What can hang from each mark
febug: gagi momu tavug
sepo: bunir guse
vadiv: rinemer
rinemer: momu
gagi: bunir febug rinemer
bunir: gagi sepo
momu: febug

Every row comes from one small tree of marks. Brackets hold a mark, then the marks that hang from it, in alphabetical order. Every link used is in the known rows. Which tree was each row made from?
Known rows
(bunir (gagi (rinemer momu))): -28.4	-5.3	36.3	-14.5	41.4	6.6	9.9	13.9	16.1	-24.3	-16.4	29.6	-15.2	19.4	-28.5	2.2	44.4	20.2	33.9	-12.3	1.1
(bunir sepo): -29.5	-27.8	55.1	-34.5	38.5	3.3	-5.3	-2.2	-6.1	-3.2	23.5	21.2	-36.8	20.4	11.1	-30.7	64.7	-3.6	17.1	-15.0	3.9
(sepo (bunir gagi) guse): -38.0	29.2	57.0	-54.7	40.4	5.5	-35.0	8.1	-11.1	-25.7	14.5	16.6	-38.0	12.1	6.2	-13.4	28.8	7.0	36.9	-21.6	15.8
(sepo (bunir (gagi rinemer)) guse): -34.4	33.1	44.3	-47.8	45.1	6.2	-33.0	11.3	-0.7	-27.4	-4.8	20.6	-28.2	9.0	-7.1	-11.6	31.2	15.0	41.2	-21.6	23.9
(febug (gagi (bunir sepo)) momu tavug): -18.9	-68.3	7.1	-44.9	47.4	-11.6	-12.5	-16.2	23.3	2.5	-0.5	9.9	-5.0	16.8	-39.9	1.6	50.5	-16.1	-26.6	-17.2	20.5
(sepo (bunir (gagi (febug tavug)))): -39.6	13.2	59.0	-42.7	40.0	15.2	-37.3	6.9	11.1	-23.9	-22.3	19.1	-30.7	22.2	1.0	3.4	51.4	19.6	21.3	-17.9	12.6
(bunir (gagi rinemer) sepo): -33.2	5.8	44.1	-31.2	45.3	4.9	-17.2	3.4	-0.5	-24.0	0.7	27.0	-30.0	18.2	8.4	-15.3	53.9	7.2	32.3	-18.2	17.2
(gagi (rinemer momu)): -20.3	-35.1	29.5	-9.0	40.5	5.1	24.9	12.1	23.2	-4.1	-19.0	29.5	-9.8	18.0	-46.0	-6.1	58.0	16.6	25.5	-8.8	-2.9
(rinemer (momu febug)): -34.3	-30.1	36.6	-11.2	30.0	5.0	35.2	19.3	11.4	-6.7	-2.6	23.8	-14.6	20.7	-45.1	-7.9	48.5	5.7	20.0	-12.3	-14.9
(momu (febug tavug)): -41.8	-32.4	41.2	-17.2	37.6	12.2	20.9	15.0	17.4	-7.0	-9.8	17.4	-8.7	18.9	-27.6	-35.0	62.2	9.5	4.6	-18.4	-10.0
(bunir (gagi febug rinemer) (sepo guse)): -38.0	39.6	48.4	-53.6	43.5	9.8	-40.8	11.7	-6.7	-35.2	-16.2	27.9	-23.4	15.9	5.8	-24.8	23.1	5.3	40.1	-20.7	37.5
(gagi rinemer): -26.3	-28.6	42.6	-12.6	43.5	9.5	15.5	10.3	18.7	-14.6	-0.5	26.8	-4.8	13.9	-20.0	-35.1	62.3	11.7	23.7	-15.8	2.3
(rinemer momu): -24.0	-40.4	45.0	-17.2	34.3	3.6	23.4	8.3	11.8	-0.2	1.7	24.5	-23.7	22.8	-29.5	-7.2	54.4	8.6	19.5	-8.4	-13.5
(rinemer (momu (febug gagi tavug))): -38.5	-40.9	22.0	-15.1	36.0	-4.2	29.3	16.6	20.7	-3.5	-24.4	19.1	-11.7	25.8	-55.9	-0.2	56.4	3.6	-2.9	-8.5	-13.6
(momu febug): -42.4	-22.8	50.7	-14.9	32.8	9.9	26.7	18.3	6.6	-18.6	17.2	20.2	-7.0	15.5	-15.0	-39.2	53.2	0.6	18.7	-21.5	-9.5
(vadiv (rinemer (momu febug))): -30.5	-57.3	64.4	2.6	27.3	8.2	43.6	19.0	18.0	11.0	-3.7	29.6	-10.7	18.0	-31.3	-2.0	71.7	14.4	22.1	-11.9	-5.4
(vadiv (rinemer momu)): -21.2	-64.2	71.8	-2.1	31.2	7.0	33.2	8.3	18.4	15.0	0.3	30.1	-19.7	19.1	-19.9	-2.3	77.3	16.2	22.5	-7.9	-3.5
(sepo (bunir (gagi (febug momu) rinemer))): -29.8	6.9	36.2	-33.2	42.3	14.2	-28.7	10.5	19.0	-33.2	-18.6	23.7	-18.3	18.6	-22.8	10.0	37.6	24.5	30.1	-23.6	27.0
(febug (gagi rinemer) momu tavug): -22.0	-69.2	4.0	-16.7	51.6	-2.5	10.7	3.1	38.6	-6.3	-25.9	16.9	-1.7	23.2	-59.0	-16.3	57.3	17.9	-15.0	-14.5	12.2
(gagi (bunir sepo) rinemer): -19.1	-19.2	29.0	-34.3	44.3	0.2	-7.4	-6.6	14.0	-7.0	5.9	23.9	4.9	2.4	-15.7	-11.6	57.5	-16.0	14.8	-18.6	20.7
(gagi bunir febug): -27.8	-14.9	55.9	-38.9	33.7	11.4	-6.2	2.4	17.3	-24.8	6.6	22.8	16.9	6.2	-9.8	-20.4	38.7	-17.4	12.7	-20.0	10.9

Write each row's tree
-14.4	-42.7	10.2	-30.1	46.6	13.7	-7.6	0.8	49.6	-11.6	-40.9	21.4	30.3	9.4	-57.7	-4.5	38.2	10.2	-3.9	-21.0	29.4 -> (gagi bunir (febug momu tavug) rinemer)
-22.2	-13.5	26.7	-43.1	45.4	9.6	-26.0	-3.9	28.9	-6.2	-40.5	23.8	12.9	8.9	-25.5	-5.7	55.4	-5.8	3.7	-16.8	31.1 -> (gagi (bunir sepo) (febug tavug) rinemer)
-32.6	-7.7	42.9	-42.1	41.4	15.3	-35.9	4.7	18.1	-21.6	-21.8	16.9	-31.4	25.0	-16.8	10.0	42.8	26.7	14.9	-21.2	19.3 -> (sepo (bunir (gagi (febug momu tavug))))
-40.1	33.6	56.1	-61.8	41.5	13.4	-50.1	10.3	1.3	-24.1	-23.6	16.5	-33.1	17.0	-1.6	-9.6	29.0	15.7	27.7	-20.4	24.2 -> (sepo (bunir (gagi (febug tavug))) guse)
-23.6	-28.3	26.7	-16.3	41.8	14.3	5.5	15.3	38.2	-3.4	-64.1	29.7	-2.0	24.9	-55.0	-0.3	53.6	27.3	14.1	-6.6	7.7 -> (gagi (febug tavug) (rinemer momu))
-46.2	-33.7	34.8	-19.4	39.3	-0.2	21.1	15.2	16.5	-15.8	-8.2	15.7	-4.2	20.5	-29.9	-31.5	61.1	-1.3	-7.1	-16.7	-8.3 -> (momu (febug gagi tavug))
-36.6	27.5	52.3	-33.7	40.8	14.1	-30.5	13.0	11.6	-36.2	-20.0	26.3	-18.8	16.0	-3.7	4.1	47.3	19.3	36.9	-19.9	20.8 -> (sepo (bunir (gagi febug rinemer)))
-26.8	-36.2	25.5	-11.4	41.6	-9.5	22.6	11.8	20.0	-15.0	-14.5	26.7	-5.7	19.9	-47.5	-4.3	56.9	2.7	11.0	-7.3	-1.9 -> (febug (gagi (rinemer momu)))
-38.4	18.4	55.1	-56.2	41.5	2.5	-30.8	3.1	-20.3	-22.4	21.4	20.5	-43.5	16.6	20.4	-30.6	31.7	-3.0	32.5	-20.1	18.4 -> (bunir gagi (sepo guse))
-33.6	-40.0	14.3	-23.1	35.7	-7.6	24.6	10.1	25.3	-4.0	-20.4	17.7	6.9	15.7	-63.0	12.0	48.6	-11.1	-8.8	-10.6	-7.7 -> (rinemer (momu (febug (gagi bunir) tavug)))
-37.1	6.6	47.1	-26.0	45.2	19.2	-14.7	14.5	25.2	-33.3	-42.1	27.3	-4.5	20.9	-13.6	-17.8	46.3	24.5	22.5	-17.1	14.6 -> (bunir (gagi (febug tavug) rinemer))
-13.2	-27.0	14.6	-30.9	41.4	-4.3	0.9	-4.7	19.0	2.9	-11.2	26.9	-0.5	6.8	-41.3	18.2	51.4	-11.8	17.0	-11.1	15.9 -> (gagi (bunir sepo) (rinemer momu))
-38.8	-32.9	29.9	-13.6	31.3	-6.9	35.0	19.2	9.8	-12.9	-1.2	22.2	-10.3	22.0	-46.6	-3.6	48.8	-4.9	9.0	-10.6	-12.7 -> (rinemer (momu (febug gagi)))
-26.1	-8.3	22.6	-49.7	46.3	-15.1	-15.4	-3.2	4.4	-18.4	8.7	20.4	5.8	2.5	-19.3	-17.6	38.3	-30.2	6.8	-17.2	28.1 -> (febug (gagi (bunir (sepo guse)) rinemer))
-29.3	-20.7	41.4	-20.3	44.7	19.0	-3.2	13.0	33.3	-13.4	-46.6	26.5	3.8	20.0	-30.0	-29.0	59.6	22.8	12.7	-14.1	12.2 -> (gagi (febug tavug) rinemer)
-33.6	-26.2	19.8	-30.5	32.3	-14.1	16.3	6.6	5.8	-7.5	4.3	20.3	-5.9	14.2	-43.3	14.5	45.5	-25.9	3.1	-12.3	1.7 -> (rinemer (momu (febug (gagi (bunir sepo)))))
-21.1	-46.1	20.4	-19.8	46.6	19.3	-1.5	9.9	42.7	-10.4	-46.4	23.3	4.6	22.8	-51.2	-19.5	48.2	31.6	4.4	-17.8	21.4 -> (gagi (febug momu tavug) rinemer)
-25.7	-51.7	38.0	-28.7	40.3	18.3	-4.0	6.3	30.7	-7.3	-24.4	18.4	-9.2	26.8	-33.7	-24.8	46.0	22.7	-0.9	-17.9	11.4 -> (gagi (febug momu tavug))
-34.6	-57.5	59.2	0.0	28.8	-2.1	43.4	18.5	16.9	2.3	-2.2	28.0	-7.7	19.1	-34.7	1.1	70.4	3.7	12.6	-10.3	-4.4 -> (vadiv (rinemer (momu (febug gagi))))
-38.0	14.6	55.0	-23.6	40.9	16.8	-9.5	17.4	14.7	-44.2	-18.9	30.3	-3.0	17.5	-5.7	-20.6	39.9	16.8	34.8	-19.6	14.8 -> (bunir (gagi febug rinemer))
-16.9	-26.4	16.5	-27.9	41.6	10.1	-0.4	5.4	44.7	-4.7	-59.4	27.2	24.7	11.1	-63.6	15.5	45.8	6.3	6.8	-10.0	16.1 -> (gagi bunir (febug tavug) (rinemer momu))
-30.1	-63.1	57.1	0.6	31.4	10.2	39.4	15.2	27.4	19.0	-24.0	26.9	-11.9	20.4	-40.5	1.4	77.0	22.5	11.6	-10.3	-5.3 -> (vadiv (rinemer (momu (febug tavug))))
-22.7	-29.0	4.4	-16.1	40.2	3.6	25.0	9.7	38.9	-1.2	-38.4	23.8	24.6	5.8	-72.8	12.5	49.1	1.5	6.2	-13.8	3.3 -> (gagi bunir (rinemer (momu (febug tavug))))
-15.4	-67.1	-4.5	-26.4	51.7	-6.3	5.1	-5.3	44.3	-7.7	-22.1	14.8	22.1	10.7	-67.0	-2.2	48.1	-0.6	-21.8	-17.9	19.4 -> (febug (gagi bunir rinemer) momu tavug)
-34.3	24.0	40.5	-47.8	46.8	3.1	-28.7	6.4	-9.5	-24.6	0.7	24.4	-30.9	13.8	5.9	-26.6	33.3	4.6	37.6	-20.2	28.1 -> (bunir (gagi rinemer) (sepo guse))
-26.3	-27.1	28.1	-25.7	44.3	-9.2	9.7	1.5	21.5	-25.4	5.8	21.9	22.3	3.6	-29.8	-14.5	52.3	-22.0	2.2	-16.5	9.8 -> (febug (gagi bunir rinemer))
